Each row was made from one path, in order. Every step used is in the known rows, and no mark comes twice. Write each row's path.
Known rows
lolab, reput, vikogag, reles, katep, dubobir: [-0.83  4.01 -1.41  0.68  0.97  1.17 -4.37 -1.00 -1.16  2.52  0.67 -1.79
  2.24 -3.00 -0.51  1.09  2.55 -0.90  0.55  2.46  1.33  4.08  1.24 -4.53
 -0.04]
mufo, dubobir, katep: [-1.22  1.22  2.96 -0.06 -1.41 -2.14  2.99  0.85 -0.77 -0.78 -1.76 -1.85
 -2.00  0.80  0.94  0.48  0.46  0.43 -0.78 -0.11  0.59  0.03  2.73  0.34
 -2.89]
lolab, dubobir, katep, reles, vikogag: [-0.70  1.85  1.29 -0.16  1.33 -3.66 -0.04 -1.70  0.18 -1.50 -0.60 -0.52
  0.98  0.89 -0.02 -1.10  0.53 -1.15 -0.24  0.22 -1.73  2.31  1.24 -0.86
 -1.25]
lolab, dubobir: [ 0.44 -1.59  0.29 -0.98  0.71 -3.23 -1.20  0.33 -0.02  1.73  1.21 -0.75
  1.31  1.98  1.09 -1.46 -0.34 -1.19  3.36  1.23 -1.89  0.49  0.27 -0.76
  1.03]
dubobir, lolab, reput, vikogag: [-0.57  3.30 -1.80  1.44  0.06  0.65 -0.19 -2.78  2.46  1.90 -1.92 -2.28
  2.36 -1.43 -2.70  4.12  3.26  0.09 -0.32  1.42  3.05  1.19 -0.65 -1.60
 -1.47]
katep, reles: [-1.19  3.06  1.21  0.20  0.10 -0.08 -0.59 -1.17 -0.09 -2.08 -1.66  0.10
  0.38 -1.10 -1.01 -0.03 -0.14  0.89 -2.52 -0.13 -0.94  2.19  0.25  0.45
 -0.20]
vikogag, reles, katep, dubobir, mufo: [-2.26  4.49  0.10  2.51  1.29  2.08 -4.03 -1.44 -2.15 -3.04  0.12  1.88
  0.28 -4.28  2.71 -0.55  3.18 -1.87 -2.57  1.77 -1.33  2.35  3.10 -1.33
  0.43]
vokib, dubobir, lolab, reput, vikogag: [ 0.42  2.72 -2.29  2.70 -1.46  0.44  0.87 -0.15  2.11  2.29 -0.48 -0.96
  0.85 -1.62  0.57  3.30  3.06  1.38  0.05  2.63  2.51 -0.81  2.60  0.33
 -0.08]
reput, vikogag: [ 0.43  2.51 -2.13 -0.28  1.48  0.16 -1.52  0.04  0.31  0.46  0.99 -1.89
  0.82 -0.45 -0.20 -1.96 -0.45  0.63  0.52 -1.05  1.04  1.71 -0.38 -3.19
 -1.60]
reput, lolab, dubobir: [ 0.52 -1.51 -0.64 -2.08  2.18 -3.03 -2.37 -0.24  1.97  3.15  0.23 -0.51
  0.06  1.34  0.06  0.45  0.59 -0.14  2.22  0.19 -1.79  4.17  0.71 -3.75
  1.67]
katep, reles, vikogag: [-2.76  5.15 -0.44  0.24  1.02  0.15 -0.73 -0.73  0.68 -3.75 -1.53  0.09
  1.06 -1.68 -0.78  0.43  1.11  1.40 -2.54 -0.48 -1.22  3.90 -0.64  0.12
 -1.59]
dubobir, vikogag, reles, katep: [-1.98  2.54 -1.83 -0.66  4.36  1.87 -0.68 -4.23 -0.54 -2.57  0.87  0.16
  1.25 -2.99  0.14  1.95  2.26 -1.60 -4.15 -1.33  0.10  2.80  1.49 -1.02
 -2.29]
matep, vikogag, reput, lolab, dubobir: [-0.68 -2.24 -0.51  0.43  4.31 -1.01  0.87  0.07  0.45  0.28  0.72  1.16
  4.13 -2.47  1.27  2.54  3.95  0.23  3.00 -0.92 -2.89  4.92  1.26 -1.21
 -1.29]
mufo, dubobir, lolab, reput, vikogag, lezan: [-2.11  1.81  0.15 -0.09 -1.25 -1.09  1.57  0.17  0.87  1.92 -1.79 -2.87
  1.22 -0.64 -0.60  3.01  3.02  0.32  2.21  1.44  2.13  1.20  0.59 -1.03
 -2.03]
vikogag, reles, katep, dubobir, lolab, reput: [-2.46  4.99  0.01  2.50  1.28  1.87 -4.19 -2.24 -1.92 -2.16  0.06  0.89
  1.28 -4.75  1.30  2.05  4.56 -1.79 -2.41  2.44 -0.15  3.12  2.57 -2.13
  0.50]
lolab, dubobir, katep, reles: [ 0.05  0.86  2.12 -0.07  0.82 -3.72  0.00 -1.93 -0.14 -0.75 -0.73 -0.57
  0.80  1.17 -0.11 -1.27 -0.03 -1.47 -0.31  0.41 -1.75  1.58  1.64 -0.62
 -0.57]
reput, vikogag, reles: [ 0.08  3.05 -1.74  0.83  3.39  0.09 -1.88 -1.29 -1.40 -0.72  2.38 -2.04
  1.79 -2.24  0.44 -1.87  0.73 -1.01  0.30 -0.75  0.09  3.98  0.25 -4.70
 -1.02]
vokib, dubobir, lolab, reput, vikogag, lezan: [ 0.17  2.03 -2.72  2.57 -1.22  0.59  1.12 -0.60  1.69  2.55 -0.24 -0.19
  1.60 -2.24  0.44  2.85  3.91  0.51  0.93  2.66  2.46 -0.46  2.24 -0.02
  0.17]
katep, dubobir, lolab, reput: [-1.86  2.87 -0.82  1.30 -2.54  1.26 -2.87  0.21  2.49  0.68 -3.95  0.71
  1.65 -1.78 -1.97  3.90  3.89 -0.14 -1.19  2.41  1.79 -2.12  1.37  0.55
 -0.55]
reput, vikogag, reles, katep, dubobir: [-1.00  5.50 -1.86  1.07  2.53  1.41 -4.65 -0.93 -1.59 -1.67  1.57 -0.87
  1.02 -3.39  1.23 -2.14  1.66 -0.31 -0.94  0.13  0.18  3.58  1.60 -4.61
 -1.09]
dubobir, mufo: [-0.20  0.59 -1.04  1.94 -0.77  1.27  0.79 -0.76  1.43  0.14 -2.29  0.97
 -0.72 -0.19  1.15 -1.38 -0.25 -1.02 -0.93  0.74 -0.62 -1.05  0.83  1.67
 -0.67]
vokib, dubobir: [ 0.77  0.44 -1.09  1.71 -1.59 -0.04  1.09  1.76  0.18  1.11  0.80  0.73
 -0.89 -0.47  2.55  0.31  0.79  1.21  0.27  1.63  0.38 -1.70  3.16  1.51
  0.86]
matep, vikogag, lezan: [-0.79 -2.18 -0.74  0.55  2.48  0.56  2.21  0.11 -1.22 -1.82  1.53  2.29
  4.04 -3.41  0.24  0.22  2.27 -2.41  3.16 -2.48 -1.88  2.91  0.37  1.23
 -2.02]
vikogag, reles, katep: [-1.56  3.57  0.51  1.74  2.57  1.25 -2.66 -2.31 -3.07 -2.98  2.00  0.75
  0.38 -3.70  2.39 -0.15  2.56 -1.65 -1.96  0.94 -1.09  3.83  1.98 -2.24
  0.78]

Which path is each row?
[-2.28  4.97 -0.21  0.62 -1.75  2.59 -5.44  0.69 -0.54 -1.85 -1.51  2.37
 -1.33 -2.27  1.80 -0.31  2.08  1.26 -2.66  1.62  0.55 -0.89  3.00 -0.05
 -0.33] : reles, katep, dubobir
[-2.68  5.00 -1.20 -0.31 -0.45  3.11 -4.84 -0.61  0.23 -2.00 -1.79  2.40
 -0.73 -2.44  1.07  0.71  2.24  1.16 -3.94  0.62  0.92 -0.89  3.08  0.29
 -1.61] : reles, katep, dubobir, vikogag
[-2.39  1.86 -1.55 -0.38  1.03  1.43 -2.66 -0.59  0.81 -1.74 -1.81  1.29
  1.65 -2.36 -0.80  1.77  2.57 -1.39 -2.83 -0.24 -0.12 -0.87  2.16 -0.01
 -1.71] : katep, dubobir, vikogag, reles
[-1.59 -0.71 -2.24 -1.29  3.83  1.24  1.33 -3.24  1.57  0.20 -1.04  0.05
  2.85 -1.60 -0.96  3.33  3.77  0.61 -2.54 -0.53  0.49  0.77  0.09 -0.73
 -2.16] : dubobir, vikogag, reput
[-2.04  2.93 -0.68  1.27 -2.30  1.20 -2.55  0.44  2.54 -1.22 -3.91  1.35
  1.06 -1.42 -1.26  2.78  3.18  0.23 -1.65  1.23  1.25 -3.11  1.55  1.14
 -1.05] : katep, dubobir, lolab
[-2.93  3.96 -0.72 -0.31  2.65 -0.93 -1.53 -1.11  1.36 -2.08 -1.71  0.13
  2.28 -1.87 -0.23  1.26  3.52  1.88 -1.29  0.81 -2.35  5.79 -0.40 -2.20
 -0.51] : katep, reles, vikogag, reput, lolab, dubobir
[-2.80  3.19  2.47 -0.26  0.16 -2.25  2.17 -0.06  0.28 -1.67 -3.01 -1.50
 -0.97 -0.60  0.55  1.80  2.90  1.79 -1.96  0.26 -0.34  3.64  2.58 -1.41
 -3.10] : mufo, dubobir, katep, reles, vikogag, reput, lolab
[ 0.38  1.85 -1.71 -0.23  0.50  0.30 -1.88 -0.49  0.01  4.16  0.42 -2.75
  1.90 -0.82 -1.56  1.01  0.90 -0.03  1.81  1.73  1.91  2.94 -0.38 -3.66
 -0.23] : lolab, reput, vikogag
[-2.50 -0.31  0.21 -1.85  1.11 -0.84  2.43  0.35  0.72  0.74 -1.43 -1.89
  0.63 -0.07  0.95  2.75  2.58  1.49 -0.18  0.11  0.33  0.65  1.44 -0.11
 -2.87] : mufo, dubobir, vikogag, reput
[-3.16  4.45 -0.83  0.08  2.41  0.12 -1.08 -1.20  1.40 -2.66 -2.08  0.44
  1.94 -2.59 -0.72  1.77  3.66  2.25 -2.40  0.35 -1.74  5.74 -0.50 -1.96
 -0.93] : katep, reles, vikogag, reput, lolab
[-0.59  2.18 -2.36  1.27  1.50  1.17  0.67 -1.11 -0.15 -0.58  1.51  0.83
  0.02 -2.58  2.57  1.62  2.29  0.19 -2.65  0.77  0.36  0.15  4.08  0.84
 -0.69] : vokib, dubobir, vikogag, reles, katep
[-1.19  4.87 -1.51  2.06  0.87  1.28 -1.37 -3.69  1.21  0.80 -1.25 -1.91
  2.49 -2.97 -1.73  4.22  4.10 -0.26 -1.19  1.83  2.71  2.72  0.16 -2.31
 -1.25] : dubobir, lolab, reput, vikogag, reles, katep
[-0.84  4.23 -1.82  1.42  0.86  1.58 -4.11 -1.08 -0.58  2.59 -0.11 -1.46
  1.97 -3.07 -0.09  0.54  2.42 -1.20  0.19  2.71  1.27  3.67  1.48 -4.02
 -0.25] : lolab, reput, vikogag, reles, katep, dubobir, mufo
[-3.21  4.61 -0.55  0.57  1.81  0.39 -0.68 -1.16  0.76 -3.39 -1.87  0.43
  2.30 -2.61 -0.37  1.18  3.37  2.06 -2.35  0.70 -1.50  4.35 -0.71 -0.88
 -1.19] : katep, reles, vikogag, reput
[-0.18 -0.11 -3.04  0.32  1.73  0.69  1.53 -0.60  2.11  1.82 -0.01  0.76
  0.74 -1.53  1.60  3.18  3.58  1.96 -1.60  1.09  0.48  0.22  3.31 -0.21
 -0.37] : vokib, dubobir, vikogag, reput, lolab
[-2.47  4.04  0.73  0.58 -0.73 -0.73  0.14 -0.35  0.10  0.75 -1.30 -3.34
  0.23 -1.49  0.66  3.06  3.27  0.76  0.47  1.99  1.84  2.31  1.72 -1.55
 -2.13] : mufo, dubobir, lolab, reput, vikogag, reles, katep
[-2.56  1.65 -2.80 -0.65  3.52 -0.94 -1.07 -0.23  1.98 -0.12 -0.03  0.14
  2.65 -1.52  0.98  2.08  5.40  1.46  1.38  1.17 -1.60  5.07 -1.08 -3.74
 -0.69] : reles, vikogag, reput, lolab, dubobir
[-2.48  6.87 -1.28  1.24 -1.57  3.02 -5.65 -0.76  0.63 -0.80 -2.46  1.16
 -0.09 -3.01  0.49  1.63  3.66  1.40 -2.74  2.11  2.17  0.04  2.64 -1.21
 -1.19] : reles, katep, dubobir, lolab, reput, vikogag
[ 0.09  2.14 -1.43  0.44  1.85  0.22 -2.06 -1.33 -1.07  3.20  1.48 -2.83
  2.70 -2.11 -1.21  1.09  1.66 -1.34  1.48  1.80  1.25  4.53  0.04 -4.55
  0.17] : lolab, reput, vikogag, reles
[-1.58  1.92 -0.88  1.55 -2.68  1.79 -2.79  1.67  1.78 -0.41 -3.93  2.34
 -0.20 -0.91  0.68 -0.69  1.18 -0.68 -1.34  1.51 -0.39 -3.10  2.32  1.64
 -0.52] : katep, dubobir, mufo
[-1.34  6.18 -2.08  1.59  2.47  1.50 -4.16 -1.74 -0.76 -2.00  0.73 -1.02
  1.46 -3.65  0.81 -0.84  2.69 -0.42 -1.54  0.16  0.91  3.31  1.51 -4.23
 -1.65] : reput, vikogag, reles, katep, dubobir, lolab
[-2.34  0.98 -2.06 -1.15  1.09  1.60 -2.99 -0.20  2.68  0.39 -3.23  1.65
  1.99 -1.88 -1.07  3.19  4.41  0.74 -2.59  0.48  0.12 -0.64  2.06 -1.11
 -1.23] : katep, dubobir, vikogag, reput, lolab
[-0.26 -2.15 -1.96 -3.37  3.76 -2.18 -1.58 -1.91  2.39  2.99  0.21  0.02
  1.41  0.73 -0.88  1.14  1.64 -1.18  1.67 -0.76 -1.52  4.54  0.35 -3.84
  0.61] : reput, lolab, dubobir, vikogag, lezan
[-0.27  0.00 -2.73  0.90  1.18  1.00  2.00 -0.45  1.41  1.11  0.14  0.72
  1.17 -1.63  1.82  2.70  3.49  1.72 -1.59  1.29  0.60 -1.06  3.10  0.90
 -0.70] : vokib, dubobir, vikogag, reput
[-0.76 -2.17 -1.34 -1.91  3.43 -2.30 -0.37 -1.89  1.10  1.78  0.49 -0.58
  3.27  0.87  0.51  0.86  2.28 -0.71  1.50  0.75 -1.49  1.00  0.27 -1.41
 -0.54] : lolab, dubobir, vikogag, reput
